Each row comes from the steps of one walk. Every step used is in the known rows, and no mark comes twice. Write the walk behind each row, first mark first.
Known rows:
nikek-vasel-vinaz-fona-tigel-ziti: [ -3  14  48  45  19  86  51  35  -8  36  20 -46 -35 -37  24  18 -29 -28
  31  44]
barof-fona-tigel-ziti: [-43   4  74   9 -32  72  45  36  19 -13  29 -18 -34   2  32  19 -54 -31
  11  35]
nikek-vasel-tigel-fona: [-19  36  19  30   5  55  31  22 -25  20 -17 -48 -34 -26  21  -2 -22 -25
  17  13]
tigel-fona: [-33  17  37  30 -14  25  32  22  -3 -16   4  -2 -36  -1  25   1 -18 -38
   6  22]
vasel-tigel-fona-vinaz: [-41   0  57  -5   6  40  40  28 -24 -12 -16 -18 -14 -37  35  18 -11 -36
 -23  47]
vasel-tigel-fona: [-34  35  48  35  13  53  27  34  -7  -3 -16 -19 -24 -10  38  -6 -23 -30
   3  17]
barof-fona-vinaz-tigel-nifid: [-68 -27  63  16 -22  39  57  30   2 -40  24 -25 -31 -60   3   0 -31 -65
 -11  22]
tigel-ziti-vinaz-fona: [-37   8  47  60   9  25  50  50 -12   2  28  17 -15 -23  18   1  -5 -56
   0  37]
fona-tigel-ziti-vinaz: [-40 -21  87  18 -20  54  54  37  20  -7  43  20 -29   4  54  44 -23 -38
  -8  48]
barof-fona-vinaz: [-25 -21  38 -32 -26  22  31   9 -35 -45 -12 -33   2 -41  -5  42 -32 -45
 -24  18]
fona-vinaz-tigel: [-36 -41  46 -17  -5  32  31  22 -15 -26   5 -42 -24 -80  11  15   7 -51
 -33  11]
vasel-tigel: [ -9  19  46  21  18  58  17  21 -19   0 -25 -34  -5 -25  39  18 -28 -16
  -7 -21]
ziti-tigel: [  4   2  64  23 -12  33  39  19  25 -22  17  -2 -23  -4  51  42 -12 -27
   3  12]
vasel-tigel-vinaz-fona: [-35  21  20  55  34  33  35  36 -34  -5  -5  -1  10 -32  23  -5  -4 -38
  -2  19]
ziti-vinaz-tigel: [-37 -28  47  20  -4  31  27  33  -2 -30  20 -18 -24 -51  10  12   3 -58
 -25  -3]
tigel-ziti-vinaz: [-32   1  73  32 -14  39  50  33   0 -10  38  28 -23  10  38  24 -24 -48
  -4  20]
vinaz-fona-tigel-ziti: [-39   2  63  42  -2  59  51  47  16  18  29 -10 -37 -24  42   5 -16 -30
  12  51]
nikek-vasel: [ 12   1   2   8 -19  31  28  -6 -36  14  -5 -54 -30 -36   4  32 -18 -21
  13 -20]

Write each row's walk:
[-34  -4  81  16 -21  69  49  31  24   8  34  -5 -44   0  58  24 -31 -21
   8  35]
fona-tigel-ziti
[ 14   2  20  23  22  72  19  11 -29   2  -4 -83 -30 -68 -10  13 -20 -42
  10 -29]
nikek-vasel-vinaz-tigel
[-22  -2  60  27 -15  22  53  15  16 -38  39  37 -12  19  55  41 -11 -37
   3  31]
ziti-tigel-vinaz
[-60 -34  70  24 -13  38  61  27   5 -22  29 -12 -38 -61  27   5 -11 -56
 -13  21]
fona-vinaz-tigel-nifid
[-27 -34  45  28   5  28  36  38   2 -12   9 -13 -12 -45  28  43   5 -37
 -18  51]
ziti-vinaz-fona-tigel
[-37  23  55  67  31  48  46  58 -16  12  11   4  -4 -30  28  -5 -10 -48
  -3  33]
vasel-tigel-ziti-vinaz-fona
[-38 -16  49  -9 -15  15  44  18 -20 -23   2  -4 -25 -29  23  26  -7 -46
 -19  52]
tigel-fona-vinaz
[-31 -14  71  -2 -17  19  58  27  12 -30  17   9 -28 -20  45  38   0 -45
 -14  74]
ziti-tigel-fona-vinaz
[ -8  23  50  39  15  90  40  29 -11  20  27 -54 -45 -41   9  -8 -33 -46
  27  -6]
nikek-vasel-vinaz-tigel-ziti
[ 40  18  18  20  19  64  22  -8 -44   9 -15 -64 -14 -30   1  46 -39 -26
  22 -27]
nikek-vasel-vinaz
[-37 -28  52   4 -18  36  43  11   3 -28  29  15 -16   3  49  47 -17 -26
  -7  36]
fona-tigel-vinaz
[-53   5  38  32  -7  36  30  38   8 -20  14 -24 -49 -37  12 -27  -2 -53
   0  20]
vinaz-tigel-fona
[-26   6  35  57  10  12  54  34   2 -23  29  26  -5 -16  34  15   8 -46
   5  47]
ziti-tigel-vinaz-fona
[-34  17  80  36   8  63  46  42  -4   2  20  14 -12   1  49  18 -31 -41
  -6  15]
vasel-tigel-ziti-vinaz
[-34   6  12  49  12   7  40  26 -28 -16  12  13  -1 -24  11   2   1 -47
   1  24]
tigel-vinaz-fona
[-21  21  -5  50  28  35  40  25 -50  16  -6 -26   1 -46   7   0  -2 -34
  10  17]
nikek-vasel-tigel-vinaz-fona
[-53 -17  73   6 -11  54  53  40   0  -5  35 -19 -40 -53  27  -7  -8 -53
 -13  29]
fona-vinaz-tigel-ziti
